Known rows, with every way that one mark hangs from another:
q_293{q_356{q_392{q_110{q_609{q_93 q_376}}}}}: -5	-4	-5	2	-14	-1	-12	-1	-9	1	-7	-5	-10	3	-4	2	-6	-1	-7	-24	-7	-1	-3	-3	16	-1	16	-12	15	-11	-4	15	-4	5	0	5	-11	-14	-11	-13	13	3	6	19
q_538{q_293{q_356{q_392}} q_543{q_609}}: -5	8	10	4	-9	-1	0	4	11	3	7	7	-11	6	1	4	-1	-6	2	0	-1	-8	4	-4	9	5	-11	-12	1	-14	-7	-2	-2	-5	-8	-1	-4	-1	-18	-10	4	-2	-7	15
q_356{q_392{q_110{q_609{q_93 q_376{q_653}}}}}: -12	-11	-4	-2	-2	-4	-10	6	-11	-3	-10	-8	-12	4	-4	-1	-8	3	-9	-19	-8	6	-3	-1	11	-2	21	-12	13	-4	-4	8	-5	3	4	5	-13	-14	3	-18	8	6	11	8
q_653{q_906{q_850}}: 0	-4	1	1	6	1	0	-2	-3	-1	5	-8	1	2	-1	-2	-2	-5	-2	-10	-4	11	-4	5	16	5	2	2	0	2	6	-11	1	1	6	-1	6	-5	-14	-1	-1	7	-4	4
q_609{q_93{q_712{q_449}} q_376}: 1	-23	0	3	-3	-2	-5	-10	-20	-1	-5	-11	-21	2	-2	0	3	1	-15	-5	-5	-9	1	-3	-1	-8	10	-7	11	-5	-7	14	-7	3	0	13	4	-11	10	-9	0	0	5	-1
q_356{q_392{q_110{q_609{q_376}}}}: -9	-7	-2	-1	-10	-2	-6	7	-3	-3	-8	-6	3	0	-2	-3	-8	3	-4	-14	1	2	0	-1	10	1	14	-6	9	-6	5	4	-3	10	6	2	-11	-9	-2	-7	9	-4	3	7
q_653{q_906}: 1	-3	1	0	0	0	1	3	-4	-4	2	-2	2	6	1	-1	-2	-2	-2	-3	0	2	-5	5	6	3	-1	-2	-1	1	2	-10	-1	-2	1	1	4	-1	2	1	0	3	-5	3
q_543{q_538{q_293} q_609{q_93 q_110 q_376}}: -11	-14	7	8	6	-7	-9	-8	-4	0	-5	3	-26	8	-1	10	4	-6	-6	-11	-6	24	-4	-12	5	4	-8	-38	18	-11	-4	19	-5	-2	1	12	2	0	33	-7	11	1	12	2
q_543{q_538 q_609{q_93{q_712} q_110}}: -6	-13	2	2	2	-5	-8	1	-7	-3	-1	1	-25	4	-1	3	0	-3	-12	-8	-12	17	-6	-12	-1	-4	8	-31	14	-8	-5	21	-3	1	-1	7	0	-2	25	-9	15	4	4	5
q_356{q_392}: -5	2	1	-3	-9	0	0	1	-2	-1	0	1	0	-3	-1	-1	-2	2	-3	-2	-1	-12	2	3	5	-1	4	-3	1	0	1	-3	-2	1	0	-2	-5	-9	7	-4	1	-6	2	1
q_93{q_712}: 2	-5	-1	-2	-1	0	-1	3	-6	-2	4	-2	-2	0	0	-3	0	4	-10	4	-1	-6	-1	1	-6	-5	7	-1	-1	-3	-1	5	0	4	-3	3	-1	0	-6	-6	1	-2	-7	0
q_538{q_543}: 0	1	2	3	-6	1	4	3	2	0	5	-1	1	4	2	1	0	-2	1	1	4	0	2	-2	0	0	-4	0	-1	-3	-4	-3	0	-3	-3	-1	-1	5	2	-4	0	1	-4	2
q_356{q_392{q_110{q_609}}}: -8	3	-3	-3	-7	-2	-4	12	1	-4	-6	-2	6	-1	-2	-2	-9	3	1	-6	-2	0	1	-1	10	1	10	-3	5	-6	5	0	1	4	7	-3	-10	-8	-3	-7	9	-1	-2	12
q_712{q_93 q_449}: -2	-7	-3	2	7	0	-2	1	-3	2	-2	-4	-9	-3	-1	0	4	-3	0	-1	-5	-13	8	0	-1	-3	-3	7	4	-8	0	-4	-3	-6	3	3	11	-8	9	-2	-2	6	9	-1
q_293{q_356{q_392{q_110}}}: 0	3	-4	0	-7	1	-4	6	0	2	-2	-1	2	-3	-1	1	-3	3	-4	-15	-4	-8	2	2	14	2	2	-3	2	-7	-2	-1	0	4	-2	1	-6	-8	-22	-5	2	1	-1	11
q_543{q_538{q_293{q_356}} q_609}: -2	3	6	5	8	-2	-4	-1	15	1	3	12	-16	4	0	5	4	-7	9	-4	-7	5	-5	-4	2	5	-14	-12	6	-14	-2	6	0	-7	-4	1	1	4	-15	2	8	4	0	12
q_376{q_609{q_93} q_653{q_906{q_850{q_71}}}}: -4	3	-1	-1	17	-2	-4	4	-13	2	-2	-13	-13	7	-3	-5	-5	-12	-11	-4	-17	12	-10	9	18	-3	25	-9	6	6	-6	-9	2	-3	0	-5	0	-11	-2	-15	4	25	-2	8
q_71{q_850}: -3	1	0	0	-3	-2	1	-2	-4	0	5	2	3	-3	-1	0	-1	-2	-1	-9	-5	-7	-2	3	5	1	3	0	1	1	-1	-3	1	5	9	5	4	-2	6	1	2	3	0	0
q_538{q_293 q_543}: -2	5	6	4	-2	-2	5	3	5	0	9	1	-1	5	2	4	3	0	5	11	6	0	4	-2	2	2	-17	-4	-2	-9	-2	-4	1	-8	-1	2	1	7	-2	-9	-1	1	-7	1
q_543{q_609{q_110 q_376{q_653}}}: -10	-17	4	-2	14	-4	-7	-1	-9	2	-9	-3	-18	10	-2	0	1	-3	-12	-14	-3	23	-2	-7	0	2	12	-20	6	-2	-5	5	-7	3	1	6	-7	0	4	-5	6	5	11	-3
q_392{q_110{q_609{q_93{q_712} q_376{q_653}}}}: -4	-17	-5	-3	6	-4	-10	4	-16	-5	-4	-11	-16	6	-3	-4	-4	7	-16	-12	-7	10	-6	-3	0	-5	23	-11	12	-6	-7	16	-3	4	1	7	-10	-5	-8	-19	11	11	0	5
q_293{q_356{q_392}}: 0	6	-1	0	-10	1	-3	-3	-2	3	0	3	-4	-2	-1	0	-1	-2	-3	-11	-3	-11	3	3	7	-2	3	0	0	-4	-3	0	-2	-1	-4	-1	-6	-9	-19	-4	1	-2	0	10
q_376{q_653}: -3	-2	-1	-3	11	-1	0	1	-3	0	-1	-1	-7	3	0	-2	0	2	-3	0	-3	2	-1	1	-3	-2	6	1	-2	2	-5	-5	-1	-3	0	-1	-4	0	-9	-4	-3	7	3	-5
q_356{q_392{q_110{q_609{q_93 q_376}}}}: -9	-7	-4	1	-13	-3	-9	4	-9	-3	-8	-7	-5	2	-3	1	-9	2	-8	-19	-5	3	-2	-3	13	0	16	-14	15	-6	0	12	-3	5	4	5	-10	-14	13	-13	10	-1	9	12
q_538{q_543{q_609{q_376}}}: -6	-12	7	5	-3	0	2	2	4	2	0	-2	-7	8	1	-1	-3	-4	-3	-10	4	7	-1	-6	-1	4	2	-11	5	-6	-2	2	-5	4	-6	3	-5	4	5	-3	4	-4	0	2
q_543{q_609}: -4	-2	4	0	5	-1	-1	4	7	0	-2	2	-4	2	0	-1	-2	-4	2	-3	-3	5	-2	-4	0	4	3	-7	3	-3	0	2	-1	-1	-2	-1	-1	0	2	2	4	-2	1	4
q_110{q_609}: -3	5	-1	-2	-1	0	-4	1	2	-2	-2	0	0	2	-1	-2	-1	-2	4	4	1	7	-2	-2	-1	-1	6	3	4	-3	3	4	1	-3	5	-3	-6	-1	-4	-2	9	3	-5	10
q_376{q_609{q_93{q_712}} q_653}: -2	-2	-1	-6	14	-5	-1	2	-9	-1	-2	-8	-22	4	-2	-2	1	4	-15	8	-13	-3	-3	-1	-5	-9	22	-14	3	0	-16	5	-1	-6	-5	2	-6	-6	-2	-19	4	12	0	-4

Rows:
-8	0	10	4	4	-4	1	6	3	1	4	2	-10	11	2	6	2	-5	1	6	4	18	4	-10	5	6	-14	-23	2	-12	-4	2	-2	-6	-1	3	0	8	9	-10	7	2	-4	4 | q_538{q_293 q_543{q_609{q_110}}}
-1	-3	0	-4	3	-5	-4	-3	-16	1	-5	-9	-20	3	-2	3	2	1	-18	6	-7	6	-1	-7	0	-8	18	-27	8	-4	-13	14	-1	-3	-1	6	-4	-5	16	-19	10	7	-3	-1 | q_376{q_609{q_93{q_712} q_110}}
-13	-16	7	2	21	-6	-6	-4	-2	-1	-6	3	-23	9	-1	3	5	-3	-5	-9	-2	23	-4	-8	-1	4	-4	-27	9	-11	-4	7	-5	-2	3	9	-3	6	8	-5	8	6	11	-7 | q_543{q_538{q_293} q_609{q_110 q_376{q_653}}}
-7	-12	1	-1	13	-1	-6	-5	-8	-3	-2	-12	-10	9	-3	-8	-2	-5	-5	-17	-4	22	-7	6	12	2	18	4	5	0	4	-7	-2	0	10	-1	-4	-5	-24	-7	5	13	0	7 | q_110{q_609{q_376{q_653{q_906{q_850}}}}}
-7	-1	7	6	6	-5	-4	-1	8	-2	2	9	-19	4	-1	8	1	-5	7	0	-11	7	-5	-8	3	4	-13	-22	12	-8	-3	11	-1	-8	0	4	4	0	22	-4	7	3	7	8 | q_543{q_538{q_293} q_609{q_93}}
-10	-13	10	8	-3	-6	-4	-3	-7	4	1	-3	-22	14	0	10	1	-6	-7	-4	1	22	2	-13	8	4	-8	-35	13	-13	-7	14	-6	-4	-2	12	0	3	25	-16	7	1	4	7 | q_538{q_293 q_543{q_609{q_93 q_110 q_376}}}
-2	-26	-1	2	-1	-3	-8	-10	-28	0	-8	-13	-25	3	-2	2	6	-1	-21	-9	-5	2	2	-7	1	-9	11	-19	13	-8	-8	17	-9	4	3	16	3	-11	20	-13	4	1	5	-3 | q_609{q_93{q_712{q_449}} q_110 q_376}
-6	-2	1	-5	16	-5	-3	2	-14	0	-8	-10	-20	13	-2	4	1	-5	-14	-3	-11	19	-5	-1	10	-2	14	-27	5	3	-13	-8	-3	-10	4	4	-4	-6	14	-16	6	18	4	-5 | q_376{q_609{q_93 q_110} q_653{q_906}}
-3	-16	-1	-2	3	-3	-9	-1	-18	-7	0	-10	-20	13	-3	-5	-3	0	-15	-7	-6	7	-10	2	0	-5	22	-10	9	-2	-6	8	-4	-2	1	7	-5	-7	-1	-18	9	12	-4	8 | q_110{q_609{q_93{q_712} q_376{q_653{q_906}}}}
-7	5	6	4	-1	-2	-4	1	14	-1	2	12	-16	1	-1	4	-1	-6	5	-8	-8	-5	-2	-3	6	4	-12	-14	6	-13	-2	3	-2	-4	-4	0	-1	-5	-9	-1	7	-2	2	13 | q_543{q_538{q_293{q_356{q_392}}} q_609}
-9	3	-4	-2	-11	-3	-8	11	-3	-3	-5	-2	-2	1	-2	2	-9	3	-2	-9	-9	2	-1	-3	14	-1	12	-11	12	-4	0	9	-1	0	6	0	-9	-13	10	-14	11	2	3	14 | q_356{q_392{q_110{q_609{q_93}}}}
-6	-12	-4	0	9	-4	-9	7	-13	-5	-7	-12	-10	14	-3	-1	-7	0	-8	-18	-7	18	-11	1	14	3	16	-12	12	-2	-3	0	-4	-1	6	7	-4	-5	-3	-13	9	15	4	9 | q_392{q_110{q_609{q_93 q_376{q_653{q_906}}}}}
-4	-3	-4	0	-11	0	-9	2	-3	0	-8	-4	-3	2	-3	-1	-5	1	-5	-22	0	-2	-1	0	11	1	14	-3	10	-11	0	7	-3	8	1	3	-12	-10	-25	-7	11	0	0	15 | q_293{q_356{q_392{q_110{q_609{q_376}}}}}
-2	-12	-1	1	-8	-2	-9	-7	-14	-4	-2	-7	-16	5	-3	-2	-1	1	-11	-5	-3	3	-6	-4	-3	-7	19	-9	12	-5	-3	23	-3	1	-1	7	-5	-7	4	-13	11	2	-2	10 | q_110{q_609{q_93{q_712} q_376}}
-1	9	3	5	-10	-1	1	9	4	2	7	0	2	3	1	5	-2	2	1	-2	1	-11	6	0	14	4	-14	-8	-1	-16	-4	-5	1	-3	-4	2	-4	-1	-22	-13	2	1	-8	12 | q_538{q_293{q_356{q_392{q_110}}} q_543}
-4	-15	2	-1	14	0	-2	-5	-11	1	1	-10	-7	6	-2	-5	-1	-3	-10	-20	-4	16	-5	6	12	4	12	2	1	3	2	-12	-3	3	6	3	2	-5	-20	-5	-3	10	3	-4 | q_609{q_376{q_653{q_906{q_850}}}}
-5	3	0	-2	4	-4	-4	-4	-9	4	-9	-7	-17	4	-2	6	1	-4	-9	3	-7	15	0	-7	6	-4	12	-27	9	-1	-11	8	-2	-7	1	3	-4	-5	22	-13	8	8	6	0 | q_376{q_609{q_93 q_110}}
-8	-12	-5	0	7	-4	-9	4	-10	-2	-9	-9	-13	7	-3	1	-4	3	-7	-15	-6	16	-6	-3	6	-1	18	-9	13	-4	-6	10	-3	0	4	5	-9	-4	-2	-13	9	12	8	7 | q_392{q_110{q_609{q_93 q_376{q_653}}}}
-6	-6	-5	-3	0	-1	-9	4	-5	-1	-9	-5	-8	5	-3	-4	-5	1	-7	-22	-3	0	-2	2	10	-1	20	-2	7	-9	-4	3	-4	4	1	1	-15	-9	-35	-11	10	6	3	12 | q_293{q_356{q_392{q_110{q_609{q_376{q_653}}}}}}
-3	-6	7	7	6	-2	-6	-7	10	2	0	7	-18	5	-1	4	4	-7	4	-13	-2	7	-6	-5	1	6	-9	-15	10	-15	-3	10	-3	-1	-6	6	1	3	-15	2	9	1	4	9 | q_543{q_538{q_293{q_356}} q_609{q_376}}
-2	8	-5	-2	-10	0	-8	8	2	-1	-4	0	1	0	-2	-1	-6	1	2	-12	-4	-2	0	0	13	0	9	0	5	-10	0	3	1	3	2	-2	-11	-9	-26	-7	12	3	-5	18 | q_293{q_356{q_392{q_110{q_609}}}}
-4	-29	-2	-1	9	-4	-9	-10	-30	0	-9	-14	-30	7	-3	1	9	2	-23	-8	-8	5	1	-5	-2	-11	16	-17	11	-6	-13	12	-9	1	2	15	-1	-9	11	-17	3	8	9	-8 | q_609{q_93{q_712{q_449}} q_110 q_376{q_653}}
-4	-14	-2	-2	3	-3	-10	-4	-17	-4	-2	-7	-23	7	-3	-4	0	2	-14	-5	-6	6	-7	-3	-5	-8	24	-8	10	-4	-7	18	-4	-1	-1	6	-10	-7	-2	-18	9	8	1	5 | q_110{q_609{q_93{q_712} q_376{q_653}}}
-8	-11	-2	0	4	-3	-9	-6	-10	-1	-6	-5	-21	8	-3	-1	-1	-2	-4	-10	-5	11	-5	-3	1	-4	18	-7	11	0	-6	11	-4	-5	3	3	-9	-5	3	-11	7	10	8	7 | q_110{q_609{q_93 q_376{q_653}}}
-7	0	-1	-5	15	-6	-3	-1	-12	3	-11	-7	-23	6	-2	4	2	-2	-13	1	-10	15	0	-5	5	-5	15	-25	7	1	-14	3	-3	-8	2	3	-7	-5	12	-18	6	16	8	-5 | q_376{q_609{q_93 q_110} q_653}
-8	-14	5	7	-8	-2	-2	-1	-2	3	-1	-4	-16	11	0	3	-4	-6	-4	-14	-4	9	-1	-8	3	2	5	-18	12	-4	-7	11	-6	1	-8	6	-1	-1	19	-8	4	1	5	7 | q_538{q_543{q_609{q_93 q_376}}}
-10	-15	5	7	-7	-3	-5	-2	-10	5	-4	-6	-21	12	0	6	-1	-8	-12	-18	-2	23	0	-12	8	3	5	-30	13	-7	-7	15	-7	2	-4	9	-3	0	27	-12	10	2	6	6 | q_538{q_543{q_609{q_93 q_110 q_376}}}
0	-8	-5	-1	2	-3	-7	8	-10	-6	-5	-12	-12	1	-2	-1	-1	3	-5	1	-10	-4	-1	-5	5	-7	12	-6	14	-10	-4	12	-1	0	6	6	-2	-10	-1	-13	10	7	-2	11 | q_392{q_110{q_609{q_93{q_712{q_449}}}}}
-3	8	3	4	-4	-1	-4	-4	6	-1	4	10	-11	-2	0	4	4	-1	3	-5	-3	-13	0	2	6	1	-13	-6	3	-12	-1	1	0	-6	0	1	-2	-4	-11	-4	4	-2	1	8 | q_543{q_538{q_293{q_356{q_392}}}}
-6	-13	4	4	-1	-2	-6	-4	-3	3	-6	-2	-19	7	-2	3	-3	-6	-6	-12	-7	9	-5	-7	4	3	9	-18	12	-2	-4	13	-6	3	-5	7	0	-5	15	-3	4	-1	8	7 | q_543{q_609{q_93 q_376}}
-8	-14	4	4	4	-1	-2	-2	6	-2	-5	5	-13	2	-1	-1	-1	-6	-1	-16	-3	8	-6	-5	-3	4	3	-13	11	-5	1	8	-4	5	-2	4	-2	2	10	5	7	-3	8	0 | q_543{q_538 q_609{q_376}}
-1	-3	-1	1	15	0	-3	7	-11	-1	3	-9	0	4	-2	-8	-4	-8	-7	-7	-10	13	-8	12	15	0	15	6	-1	6	5	-13	3	4	1	-5	3	-6	-17	-4	1	18	-6	8 | q_376{q_653{q_906{q_850{q_71}}}}
0	-16	0	2	-6	-2	-6	-7	-16	0	1	-7	-14	3	-2	0	0	3	-15	-7	-3	-4	-3	-2	-2	-6	13	-12	8	-2	-5	18	-5	4	-6	11	0	-7	12	-12	2	-3	2	1 | q_609{q_93{q_712} q_376}
-2	-15	-4	0	-4	-3	-9	3	-13	-5	-4	-12	-9	5	-3	-1	-5	4	-12	-11	-5	5	-5	-4	3	-3	20	-12	14	-8	-2	20	-2	7	1	8	-5	-5	-2	-15	13	3	-2	9 | q_392{q_110{q_609{q_93{q_712} q_376}}}
-10	-13	8	5	9	-5	-6	-5	1	-2	-4	4	-17	7	0	5	5	-6	-4	-8	0	23	-4	-9	2	6	-10	-28	11	-12	1	11	-4	1	2	10	1	5	19	-3	11	-1	7	-1 | q_543{q_538{q_293} q_609{q_110 q_376}}
